Each row was made from one small tree. Brackets hold a mark, then the marks that hang from it, in alphabetical order. Every link used is in the known rows. Write each row's tree.
Known rows:
(gekor (vare lavu)): [-0.17  0.08  0.07 -0.01 -0.08 -0.61  0.04 -0.03 -0.36  0.09 -0.18  0.14
  0.04 -0.11  0.00 -0.03 -0.18 -0.06 -0.13 -0.03 -0.01 -0.07]
(vare (gekor dipi) (lavu peguvez vose) zagef): [ 0.08  0.31  0.03 -0.16 -0.02  0.00  0.09 -0.03  0.20  0.06  0.14 -0.04
 -0.06  0.04 -0.06 -0.17  0.11  0.00  0.01 -0.03  0.03  0.18]
(peguvez (lavu vose)): [-0.02 -0.15  0.02  0.00 -0.01  0.24  0.04  0.04  0.16 -0.09  0.03  0.11
  0.05 -0.09 -0.04  0.11 -0.05  0.00  0.01  0.05  0.02  0.06]
(gubok (vare zagef)): [-0.24  0.05 -0.04 -0.03  0.13 -0.50  0.03 -0.08 -0.25  0.07 -0.24  0.21
 -0.06  0.09 -0.07 -0.19 -0.28 -0.17 -0.11 -0.13 -0.05 -0.03]
(peguvez (lavu (vose zagef))): [-0.07 -0.05 -0.02 -0.01 -0.04  0.49  0.08  0.06  0.04 -0.15  0.09 -0.01
  0.09  0.03 -0.02  0.17  0.05  0.00  0.04 -0.01  0.03 -0.10]
(fuzudak (vose zagef)): [-0.29 -0.06 -0.01  0.05 -0.02  0.34 -0.03  0.02 -0.28 -0.07 -0.02  0.06
  0.07  0.04  0.09  0.16  0.01  0.00 -0.01 -0.10  0.05 -0.17]
(gekor (vare (lavu peguvez vose) zagef)): [ 0.08  0.25  0.01 -0.01  0.02 -0.70  0.24  0.00  0.10 -0.03  0.16 -0.13
  0.04  0.01 -0.14 -0.08  0.08  0.00 -0.12  0.07  0.02  0.08]
(peguvez fuzudak (lavu vose)): [ 0.16 -0.28 -0.01  0.02 -0.02  0.41 -0.03  0.06  0.32 -0.11  0.19 -0.01
  0.03 -0.11 -0.02  0.17 -0.10  0.09  0.09  0.11  0.00  0.05]
(gekor dipi): [-0.17 -0.03  0.11 -0.04 -0.07  0.30 -0.19 -0.03 -0.19  0.14 -0.27  0.24
 -0.02 -0.01  0.09  0.00 -0.16  0.01 -0.09 -0.11  0.07  0.16]
(lavu (vose fuzudak)): [ 0.19 -0.15  0.01  0.13  0.10  0.15 -0.14  0.05  0.00 -0.09  0.03  0.07
  0.01 -0.10 -0.05  0.07  0.09  0.00  0.06  0.03  0.05  0.15]
(fuzudak (peguvez lavu) (vose zagef)): [-0.15 -0.20 -0.05  0.03  0.02  0.40  0.15  0.05  0.33 -0.09  0.19 -0.22
  0.09  0.16  0.11  0.21  0.10  0.11  0.11 -0.01 -0.02 -0.11]
(gubok (vare gekor)): [-0.30  0.02 -0.08 -0.04  0.05 -0.22 -0.10 -0.10 -0.28  0.16 -0.32  0.21
 -0.13  0.06  0.01 -0.20 -0.09 -0.14  0.00 -0.10 -0.12 -0.14]
(vare (lavu (vose (fuzudak peguvez) zagef))): [ 0.26 -0.06  0.00  0.12  0.06  0.07  0.04  0.07  0.15 -0.16  0.25 -0.25
  0.07  0.01 -0.04  0.11  0.23  0.05  0.14  0.09 -0.02 -0.03]
(vare (gekor dipi) lavu zagef): [-0.24  0.28  0.11 -0.19 -0.05 -0.16  0.02 -0.07 -0.30  0.17 -0.11  0.24
 -0.05  0.03  0.00 -0.20 -0.22 -0.10 -0.03 -0.24  0.01  0.12]
(gubok vare): [-0.19 -0.09 -0.06  0.01  0.05 -0.23 -0.07 -0.07 -0.22  0.07 -0.32  0.21
 -0.07  0.00  0.00 -0.11 -0.20 -0.11 -0.08 -0.03 -0.07 -0.14]
(lavu (peguvez fuzudak)): [ 0.26 -0.25 -0.01  0.13  0.04 -0.11 -0.19  0.02  0.15 -0.01 -0.01  0.01
 -0.08  0.00  0.09  0.08 -0.07  0.06 -0.01  0.13 -0.01  0.16]
(gekor vare): [-0.25  0.01  0.06  0.04 -0.04 -0.40 -0.05 -0.03 -0.31  0.12 -0.27  0.15
  0.02  0.00  0.03  0.00 -0.11 -0.02 -0.13 -0.07  0.03  0.06]
(vose fuzudak zagef): [ 0.09 -0.08 -0.02  0.13  0.08  0.15 -0.16  0.05 -0.30 -0.06 -0.08  0.07
  0.01  0.05  0.05  0.10  0.02 -0.07  0.06 -0.10  0.02  0.01]
(peguvez fuzudak (lavu (vose zagef))): [ 0.09 -0.17 -0.05  0.01 -0.06  0.65  0.02  0.08  0.20 -0.17  0.24 -0.14
  0.06  0.01 -0.01  0.24  0.00  0.07  0.13  0.07  0.03 -0.10]
(peguvez lavu): [-0.04 -0.17  0.04  0.00  0.01  0.01  0.00  0.01 -0.04  0.00 -0.13  0.21
  0.02 -0.04  0.05  0.07 -0.22 -0.05 -0.03 -0.03 -0.01  0.07]
(gubok (vare lavu)): [-0.06 -0.02 -0.04 -0.03  0.02 -0.45  0.02 -0.08 -0.29  0.05 -0.25  0.21
 -0.04 -0.10 -0.03 -0.15 -0.28 -0.16 -0.10  0.02 -0.12 -0.27]
(vare lavu): [-0.06 -0.04  0.10  0.01 -0.03 -0.39 -0.05 -0.02 -0.38  0.02 -0.17  0.30
  0.01 -0.16  0.02  0.00 -0.26 -0.10 -0.09 -0.03 -0.02 -0.01]
(gubok peguvez vare): [-0.09 -0.32 -0.19  0.05  0.08 -0.35 -0.05 -0.09 -0.01  0.07 -0.33  0.15
 -0.11 -0.01  0.03 -0.13 -0.09 -0.07 -0.04  0.09 -0.04 -0.08]
(lavu vose): [-0.13 -0.08  0.07  0.06  0.01  0.07 -0.09  0.02 -0.15 -0.03 -0.09  0.19
  0.01 -0.08 -0.03  0.08 -0.02 -0.01 -0.05  0.00  0.06  0.09]
(peguvez (fuzudak vose)): [-0.06 -0.30  0.00  0.08  0.00  0.25 -0.14  0.02  0.03 -0.04  0.07  0.04
  0.00 -0.11  0.08  0.16 -0.13  0.10  0.04  0.01  0.03 -0.04]
(lavu peguvez vose): [ 0.14 -0.09  0.00  0.10  0.04 -0.03 -0.06  0.02  0.16 -0.07  0.01  0.02
 -0.03  0.00 -0.01  0.06  0.14  0.04 -0.05  0.14  0.04  0.16]

Write each row's tree:
[ 0.00 -0.26 -0.09  0.01 -0.05  0.68  0.03  0.07  0.22 -0.15  0.25 -0.15
  0.06  0.02  0.09  0.25 -0.07  0.10  0.14  0.00  0.00 -0.22] : (peguvez (fuzudak (vose zagef)) lavu)
[-0.25  0.19  0.09 -0.11  0.03 -0.63  0.04 -0.06 -0.42  0.09 -0.08  0.29
 -0.04  0.00 -0.04 -0.17 -0.24 -0.18 -0.02 -0.21 -0.04  0.08] : (vare gekor lavu zagef)
[ 0.07  0.33  0.03 -0.11 -0.06 -0.24  0.21 -0.02  0.24  0.05  0.14 -0.19
  0.03  0.03 -0.09 -0.12  0.10  0.07 -0.13  0.04  0.07  0.12] : (gekor dipi (vare (lavu peguvez vose) zagef))
[-0.22  0.31  0.11 -0.16 -0.09 -0.41  0.12 -0.07 -0.25  0.16 -0.11  0.09
  0.06  0.01 -0.04 -0.15 -0.24 -0.04 -0.16 -0.17  0.06  0.07] : (gekor dipi (vare lavu zagef))
[-0.11  0.20  0.07 -0.11 -0.17  0.10  0.06 -0.02 -0.07  0.09 -0.05 -0.02
  0.07 -0.12 -0.05 -0.03  0.00  0.07 -0.10  0.02  0.09 -0.05] : (gekor dipi (vare (lavu vose)))
[ 0.10 -0.15  0.00  0.18  0.12  0.04 -0.13  0.06  0.00 -0.04  0.01 -0.13
  0.00  0.16  0.08  0.11  0.14  0.02  0.12 -0.03  0.00  0.10] : (vose (fuzudak peguvez) zagef)
[-0.18  0.30  0.04 -0.11 -0.20  0.35  0.09  0.00 -0.19  0.03  0.01 -0.14
  0.11 -0.01 -0.03  0.05  0.11  0.06 -0.07 -0.04  0.09 -0.19] : (gekor dipi (vare (lavu (vose zagef))))
[ 0.46 -0.16 -0.05  0.18  0.14  0.07 -0.11  0.07  0.31 -0.12  0.11 -0.10
 -0.03 -0.04 -0.02  0.05  0.27  0.04  0.06  0.17  0.02  0.22] : (lavu peguvez (vose fuzudak))
[-0.01  0.01 -0.06 -0.04  0.01 -0.22  0.08 -0.05 -0.14 -0.05 -0.09  0.09
  0.00 -0.14 -0.11 -0.11 -0.10 -0.09 -0.06  0.09 -0.09 -0.28] : (gubok (vare (lavu vose)))
[ 0.40 -0.05 -0.09  0.17  0.11  0.31 -0.07  0.09  0.20 -0.18  0.17 -0.20
  0.00  0.08 -0.01  0.12  0.37  0.03  0.09  0.11  0.04  0.06] : (lavu peguvez (vose fuzudak zagef))
[ 0.14 -0.12 -0.01  0.17  0.10  0.27 -0.06  0.08  0.18 -0.12  0.18 -0.25
  0.05  0.13  0.00  0.15  0.31  0.09  0.14  0.04  0.04  0.09] : (lavu (vose (fuzudak peguvez) zagef))
[ 0.20 -0.23  0.02  0.18  0.14  0.04 -0.09  0.05  0.31 -0.06  0.13 -0.13
  0.00  0.01 -0.02  0.08  0.21  0.10  0.12  0.08  0.01  0.25] : (lavu (vose (fuzudak peguvez)))
[-0.34  0.23  0.10 -0.10 -0.04 -0.18  0.02 -0.06 -0.20  0.20 -0.19  0.09
  0.03  0.12 -0.01 -0.11 -0.16  0.00 -0.14 -0.22  0.11  0.19] : (gekor dipi (vare zagef))
[-0.24  0.29 -0.03 -0.25  0.00 -0.21  0.07 -0.13 -0.22  0.20 -0.18  0.14
 -0.10  0.06 -0.05 -0.34 -0.23 -0.15 -0.03 -0.19 -0.08 -0.12] : (gubok (vare (gekor dipi) lavu zagef))
[ 0.49  0.14 -0.04  0.02 -0.03  0.11  0.04  0.03  0.40  0.00  0.14 -0.31
  0.02 -0.07 -0.04 -0.06  0.29  0.12  0.00  0.18  0.03  0.09] : (gekor dipi (vare (lavu peguvez (vose fuzudak))))
[-0.17  0.14  0.10 -0.15 -0.12  0.11 -0.10 -0.06 -0.30  0.18 -0.20  0.23
 -0.05 -0.07  0.07 -0.13 -0.14 -0.05 -0.01 -0.13 -0.01  0.01] : (vare (gekor dipi) lavu)
[ 0.23 -0.22 -0.04  0.11  0.11  0.21  0.01  0.08  0.32 -0.09  0.14 -0.22
  0.04  0.17  0.07  0.13  0.11  0.03  0.18  0.01 -0.05  0.06] : (vose (fuzudak (peguvez lavu)) zagef)
[ 0.14 -0.01 -0.12  0.05 -0.09 -0.04  0.10  0.04  0.17 -0.08  0.27 -0.40
  0.04  0.02  0.07  0.14  0.14  0.14  0.01  0.15 -0.03 -0.30] : (gekor (vare (lavu (peguvez (fuzudak (vose zagef))))))
[ 0.22 -0.12 -0.06  0.12  0.00  0.38 -0.10  0.07  0.21 -0.16  0.22 -0.22
 -0.02  0.08  0.02  0.20  0.20  0.11  0.06  0.16  0.05  0.00] : (lavu (peguvez fuzudak) (vose zagef))
[-0.20  0.19  0.02 -0.06 -0.09  0.09  0.03  0.01 -0.35 -0.05  0.05  0.06
  0.02 -0.03 -0.04  0.02  0.10 -0.07  0.06 -0.07 -0.01 -0.19] : (vare gekor (lavu (vose zagef)))
[ 0.02  0.19  0.03 -0.05  0.07 -0.72  0.07 -0.04 -0.10  0.06  0.00  0.13
 -0.09  0.07 -0.02 -0.19 -0.07 -0.14 -0.03 -0.08 -0.06  0.14] : (vare gekor (lavu peguvez) zagef)
[ 0.31 -0.21 -0.19  0.02  0.04 -0.11  0.05 -0.02  0.36 -0.07  0.15 -0.22
 -0.08 -0.11  0.03 -0.05 -0.05  0.06  0.01  0.25 -0.15 -0.35] : (gubok (vare (lavu (peguvez (fuzudak vose)))))
[ 0.07  0.27 -0.02 -0.11 -0.12  0.49  0.02  0.01  0.07  0.00  0.13 -0.16
 -0.03  0.07  0.02 -0.03  0.30  0.03  0.05  0.03  0.02 -0.07] : (vare (gekor dipi) (lavu peguvez (vose zagef)))
[ 0.09  0.18 -0.11 -0.15 -0.04 -0.04 -0.02 -0.10  0.10  0.18 -0.18 -0.02
 -0.16  0.04  0.05 -0.29  0.01 -0.06 -0.02  0.05 -0.14 -0.17] : (gubok (vare (gekor dipi) (lavu peguvez)))
[ 0.20  0.03  0.04 -0.02  0.01  0.33 -0.05  0.01  0.35  0.06  0.18 -0.19
 -0.03  0.00  0.00 -0.08  0.26  0.10  0.19  0.03 -0.02  0.16] : (vare (gekor dipi) (lavu (vose (fuzudak peguvez))))
[-0.18  0.32  0.09 -0.16 -0.09 -0.15  0.16 -0.04 -0.08  0.08  0.04 -0.02
  0.09 -0.04 -0.12 -0.10 -0.06  0.02 -0.12 -0.10  0.10  0.06] : (gekor dipi (vare (lavu vose) zagef))
[ 0.00 -0.22  0.04  0.04  0.04  0.12  0.10  0.04  0.48 -0.06  0.13 -0.10
  0.04  0.02 -0.01  0.12  0.06  0.10  0.07  0.10  0.00  0.14] : (fuzudak (peguvez (lavu vose)))
